Each row was made from one small tree. The marks that hang from a mark follow it in brackets, in alphabetical order. Every link used is in the known rows. Write each row's tree.
Known rows
fupo(babiv(kulin) gegid(tusikob) keda): [  0.3   0.7  27.3   3.6  20.8  -8.4 -19.0  -7.1 -24.5  -9.4  22.7 -25.0
 -21.3  -1.7 -32.0  -8.7  10.9  31.7   4.6   7.1   9.6]
bufad(babiv(fupo(keda) kulin(konu))): [  7.0   8.1  40.2  -3.5  15.8  -1.8 -12.0   9.1  -7.1 -16.4  30.7 -31.2
 -12.7  14.7 -57.7 -11.2   6.6  20.8  11.4   9.3  11.8]
malip(tusikob): [ 12.0 -13.0  26.0 -21.1   9.0  -2.7  -4.6   1.7 -10.8 -13.2  32.9 -14.8
  -8.1 -16.5 -28.0 -18.4  -1.2   9.2  12.8 -15.2   2.7]
tusikob(fupo): [ 13.7  -8.9  21.9  -8.9   8.5 -14.0  -9.3   5.2  -4.2 -13.2  -0.8  14.0
  -5.8  -3.8  -4.9 -14.0   9.9  32.7  14.3  -9.8  15.7]
tusikob(fupo(babiv)): [ 16.8 -10.2  20.8  -5.3  -0.3 -15.2 -21.6   1.1  -1.5 -11.1   1.7   9.5
 -20.3   0.5 -11.7 -15.4  13.1  49.0  10.1  -2.9  11.4]
babiv(fupo(keda) kulin): [-10.9   4.8  34.3  -6.9   5.7  -6.6  -9.8  12.5 -19.5 -14.3  25.8 -19.0
  -5.9   2.3 -31.7  -5.3   7.4  35.7   7.0   3.4  24.1]
gegid(tusikob(fupo(babiv keda))): [  0.9  -9.8  20.1   6.5   5.8 -26.9 -27.5  -0.4 -12.4 -16.6   0.3   5.4
 -24.7  -6.7 -24.4 -18.6  22.9  58.4  14.2   1.0   9.5]
tusikob(fupo(gegid keda)): [  6.2   1.6   6.3  -2.5  14.0 -20.6 -18.3  -8.9 -13.6 -11.7  -2.5   9.6
 -15.5 -15.2  -3.3  -5.5   5.8  30.1  14.4  -4.5   6.4]
luza(gegid(tusikob(fupo(babiv(kulin(konu))))) malip): [ 51.4  -4.0  25.2  -1.5   8.7  14.6  -1.6   0.8  -5.6 -17.9  26.3  -0.5
 -10.4  12.1 -57.4 -10.9  22.9  17.6   2.5   8.4  14.6]
konu(gegid(tusikob(fupo(keda)))): [ 18.9  -8.5  26.5   9.7  10.4 -20.7 -26.3   0.1 -14.7 -21.5  -8.3  21.8
  -6.4 -20.9 -16.1 -12.7  10.3  37.6  13.3  -4.4  10.5]
malip(luza(gegid) tusikob(fupo(babiv keda))): [ 28.3 -16.8  10.6 -13.7   6.1 -14.7 -37.7  -1.4  -2.8 -10.1  29.0   2.4
 -28.5 -10.3 -58.2  -5.1  -8.6  26.1   8.8   3.2 -16.9]
fupo(babiv(kulin(konu)) gegid(tusikob) keda): [ 10.5   4.8  26.9   5.3  24.5  -1.0 -13.7 -16.2 -23.6 -14.0  27.7 -38.1
 -31.5   3.6 -46.4  -4.7  10.8  18.6  -0.4   7.2   6.1]
malip(luza(gegid(tusikob))): [ 23.1 -15.5  30.5  -6.2  21.3   0.6  -3.2   3.3  -7.0  -9.9  21.5   0.8
   1.4  -2.6 -39.7  -3.1  15.5  19.0  10.0  -3.3  -2.6]
kulin(konu(fupo(babiv keda tusikob))): [  8.0   7.5   1.0   2.5   6.7 -19.4 -22.0 -11.9  -5.5 -18.8  38.9 -38.6
 -36.5 -12.2 -29.4  -7.0   6.8  31.0   4.0  -7.5   8.6]
konu(fupo(babiv) gegid(tusikob)): [ 25.9 -12.6  33.6   8.3   3.9  -7.4 -18.9   0.9  -1.4 -20.9  17.4   1.4
  -5.0 -16.7 -13.9 -20.5  17.6  37.2   2.8  -8.7  17.9]
tusikob(fupo(babiv(kulin(konu)) gegid keda)): [ 19.0   6.8  16.8  -0.5  18.7  -8.3 -24.4 -14.0 -15.9 -12.8  14.6 -18.5
 -35.2   8.0 -33.5  -2.3  -2.7  21.3  -0.1   8.0   8.6]
gegid(tusikob): [  4.2 -10.2  33.4  -3.8  14.3  -7.4   1.6   3.0 -12.8 -15.2  13.3  -4.6
  -1.7  -9.0 -17.3 -17.1  22.2  31.7  14.8 -10.3  13.3]
gegid(tusikob(fupo)): [  7.5 -11.3  25.5  -2.0  15.3 -13.1  -5.2  -0.8 -12.2 -18.3  -3.1  16.4
  -4.1  -3.3 -10.2 -19.0  22.8  36.8  18.6 -11.2  17.9]
kulin(konu(fupo(tusikob) gegid)): [ 35.0   7.3  12.4   0.9  11.9  -0.5 -10.1 -15.1  -3.6 -23.4  27.6 -14.5
 -11.0 -17.8 -13.3  -5.3  -0.8   4.6   2.4 -18.8  12.6]
luza(gegid(tusikob(fupo(babiv(kulin) keda))) malip): [ 31.8  -7.0  20.3   1.4   2.8  -4.8 -17.4  12.7  -9.1 -15.0  24.2   5.8
  -6.5  -1.5 -49.5 -12.2  20.9  34.0   6.7  13.5  13.8]
bufad(babiv kulin(konu(gegid))): [ 66.6  -6.5  39.5  -2.5  18.6   7.0 -10.1   6.0   9.7 -15.4  22.2 -24.1
  -4.6  -0.3 -41.5 -18.3  -6.0 -15.4   9.3  -0.9  -5.7]
fupo(babiv(kulin) gegid keda tusikob): [  1.4  15.3   5.0  -1.2  16.1  -7.9 -27.0 -19.0 -23.4  -6.7  30.2 -31.0
 -32.2  -4.0 -24.5   1.4  -3.2  29.1   3.1   3.0   4.0]
konu(fupo(keda) gegid(tusikob)): [ 14.1  -9.0  29.9   8.1  11.4 -19.0 -17.6   9.0  -9.1 -23.0  18.9  -0.7
   2.9 -28.1 -12.5 -15.0  12.0  25.6   7.6 -10.2  17.9]
kulin(konu(fupo(keda) gegid(tusikob))): [ 25.3  -4.3  29.5   9.9  15.4 -12.2 -12.7   0.4  -8.2 -27.2  23.3 -14.7
  -6.2 -22.4 -27.2 -11.0  10.8  12.0   3.6  -9.2  15.4]
luza(gegid): [ 27.9 -10.1  27.6 -13.7   1.8  -3.9  -8.0  12.7  -9.3 -10.8  21.0   8.7
   2.8 -16.1 -20.8  -7.3  11.2  20.5  10.1  -9.9   6.2]

Write each row's tree
[  9.5   9.1  -5.2  -0.9  10.8  -7.6 -15.1 -26.3  -7.7 -12.4  26.4 -14.8
 -23.2 -14.9   0.6  -8.8  11.0  33.3   7.6 -12.4   9.9] => konu(fupo(babiv gegid tusikob))
[ 28.1  -9.5   9.4 -18.2   4.7   2.1   3.3  -1.3   1.8 -14.5  26.1   0.7
  -3.3 -13.4 -27.4 -20.9   6.6  15.0  15.4  -8.4   7.4] => luza(malip(tusikob(fupo)))
[ 26.1  11.1  18.6   1.2  18.5  -5.4 -19.2  -2.9 -12.9 -22.2  40.0 -32.4
 -12.8  -9.6 -29.3  -0.1 -15.5  -3.8  -4.6  -9.3  19.1] => babiv(kulin(konu(fupo(keda tusikob) gegid)))
[  1.9  -8.4  31.5   3.2  13.8 -19.7 -25.1   8.0 -17.6 -16.1   9.9  -4.6
 -20.6   7.4 -33.7 -16.0  11.3  42.9   8.7   5.3  19.3] => gegid(tusikob(fupo(babiv(kulin) keda)))
[ 11.6  -4.2  31.7   4.6  18.1 -13.1 -21.1  -0.3 -16.5 -20.4  14.9 -18.5
 -30.8  13.0 -48.5 -11.9  11.1  30.1   4.8   6.3  16.3] => gegid(tusikob(fupo(babiv(kulin(konu)) keda)))
[ 30.2 -11.0   8.3 -14.3  -4.3   1.0  -9.2  -5.0   5.7 -13.0  27.9  -3.8
 -17.2  -7.6 -34.7 -23.4   9.4  30.0  11.3  -1.2   2.9] => luza(malip(tusikob(fupo(babiv))))
[ 14.3   7.7  19.0  -9.6  24.1   2.2   2.2  -3.6 -10.0 -19.3  44.0 -37.5
 -10.2   7.5 -24.6  -6.1  -4.0  -5.2   1.8 -14.2  26.4] => babiv(kulin(konu(fupo(tusikob))))
[ -5.1   6.8  20.2   1.8  15.1   3.9   4.5 -24.5 -23.3 -16.8   4.7   3.1
  -4.7 -10.4 -13.2  -9.6  34.6  42.3  18.0  -7.7  15.0] => babiv(fupo(gegid(tusikob)))
[ 10.0 -12.2  24.9   1.9   7.9 -15.2 -17.0  -3.8  -9.2 -16.1  -2.5  11.9
 -18.2   1.0 -18.4 -20.8  26.2  54.1  15.0  -4.2  13.4] => gegid(tusikob(fupo(babiv)))
[ 27.2  -5.4  28.6  15.0   6.6 -13.1 -26.0  -3.2  -4.9 -24.5  25.2 -17.9
 -21.6 -19.5 -34.7 -12.9  13.2  28.8  -0.3  -2.8  10.9] => kulin(konu(fupo(babiv keda) gegid(tusikob)))
[ 35.5  -9.1  22.0  -5.0   4.1   7.3  10.3   7.0  -5.1 -13.0  27.3   5.9
  12.2 -17.4 -32.8 -13.5  31.5  21.3  12.4  -2.1   8.8] => luza(gegid(tusikob) malip)
[ 24.4  -3.4  41.7   6.7  23.0  -4.8 -11.0   9.3 -13.6 -26.2  33.2 -24.4
  -1.5  -8.8 -36.0  -8.8  -0.3  -2.2  -2.7  -5.0  24.4] => babiv(kulin(konu(fupo(keda) gegid(tusikob))))
[ -2.9   0.0  16.8   2.9  20.9 -14.3  -8.3 -12.0 -22.4 -13.9  11.2 -10.0
 -11.5 -21.1 -14.9  -8.7  18.4  28.6  14.8  -4.4   4.4] => fupo(gegid(tusikob) keda)
[ 20.8  -9.1  24.7  13.6   1.5 -22.3 -38.9  -4.7 -11.5 -19.9  -6.4  17.4
 -20.8 -17.1 -22.7 -13.9  14.8  53.4   9.1   1.6   5.7] => konu(gegid(tusikob(fupo(babiv keda))))
[ 13.5   6.9  21.9  -5.8  28.1  -4.9  -4.5  -0.6 -12.3 -16.9  39.8 -36.3
 -10.8  -1.9 -22.4  -2.0  -6.0  -7.8  -2.5  -4.3  21.4] => babiv(kulin(konu(fupo(gegid keda))))
[-13.7  25.3   3.7  -2.0  16.4  -0.9 -12.2 -24.7 -32.0 -13.0  23.4 -21.5
 -18.1  -4.6 -22.3   4.2   6.0  30.4  10.6  -1.5  15.5] => babiv(fupo(gegid keda tusikob) kulin)
[ 59.5   3.7  17.5   1.1  23.2   2.9 -11.1  -5.7   9.9 -21.6  34.3 -29.7
  -6.6  -5.2 -30.4 -18.3  -7.6 -18.9  10.9 -11.7   3.0] => bufad(babiv kulin(konu(fupo(tusikob) gegid)))
[ 18.1  -7.5   6.3 -17.4  29.3   0.3  -8.9 -24.6  -5.3  -8.6  17.1  -1.4
 -16.7  -1.6 -25.6  -5.4 -10.0   4.9  13.3  -7.8  -8.4] => malip(luza tusikob(fupo(gegid)))
[ 48.2  -5.9  24.6   7.8  19.8  -8.9 -15.8  -3.0 -13.0 -25.2   2.5  -6.8
 -14.8  -7.7 -36.8 -13.3   5.3   0.7  10.5  -2.8   6.0] => bufad(kulin(konu(gegid(tusikob(fupo(keda))))))
[ 11.9  -4.6  11.9 -11.4  27.3  -5.3 -30.4 -16.0 -11.4  -6.0  30.1 -22.2
 -32.9   9.3 -48.6  -2.8 -21.0  12.9   2.4   9.1  -6.9] => malip(luza tusikob(fupo(babiv(kulin) gegid keda)))
[ 20.4   7.0  25.0  -7.0  29.7  -0.9  -3.8   1.6   1.5 -18.0  44.2 -35.9
  -7.5  13.8 -35.1 -16.7  -5.1  -6.1   9.5  -9.5  17.9] => bufad(babiv(kulin(konu(fupo(tusikob)))))
[  0.0  -1.1  16.6   7.8  12.9 -15.5 -20.7 -15.7 -18.7 -11.4  13.2 -13.8
 -25.8 -16.4 -22.7 -10.6  22.4  44.9  10.3   2.6   0.1] => fupo(babiv gegid(tusikob) keda)
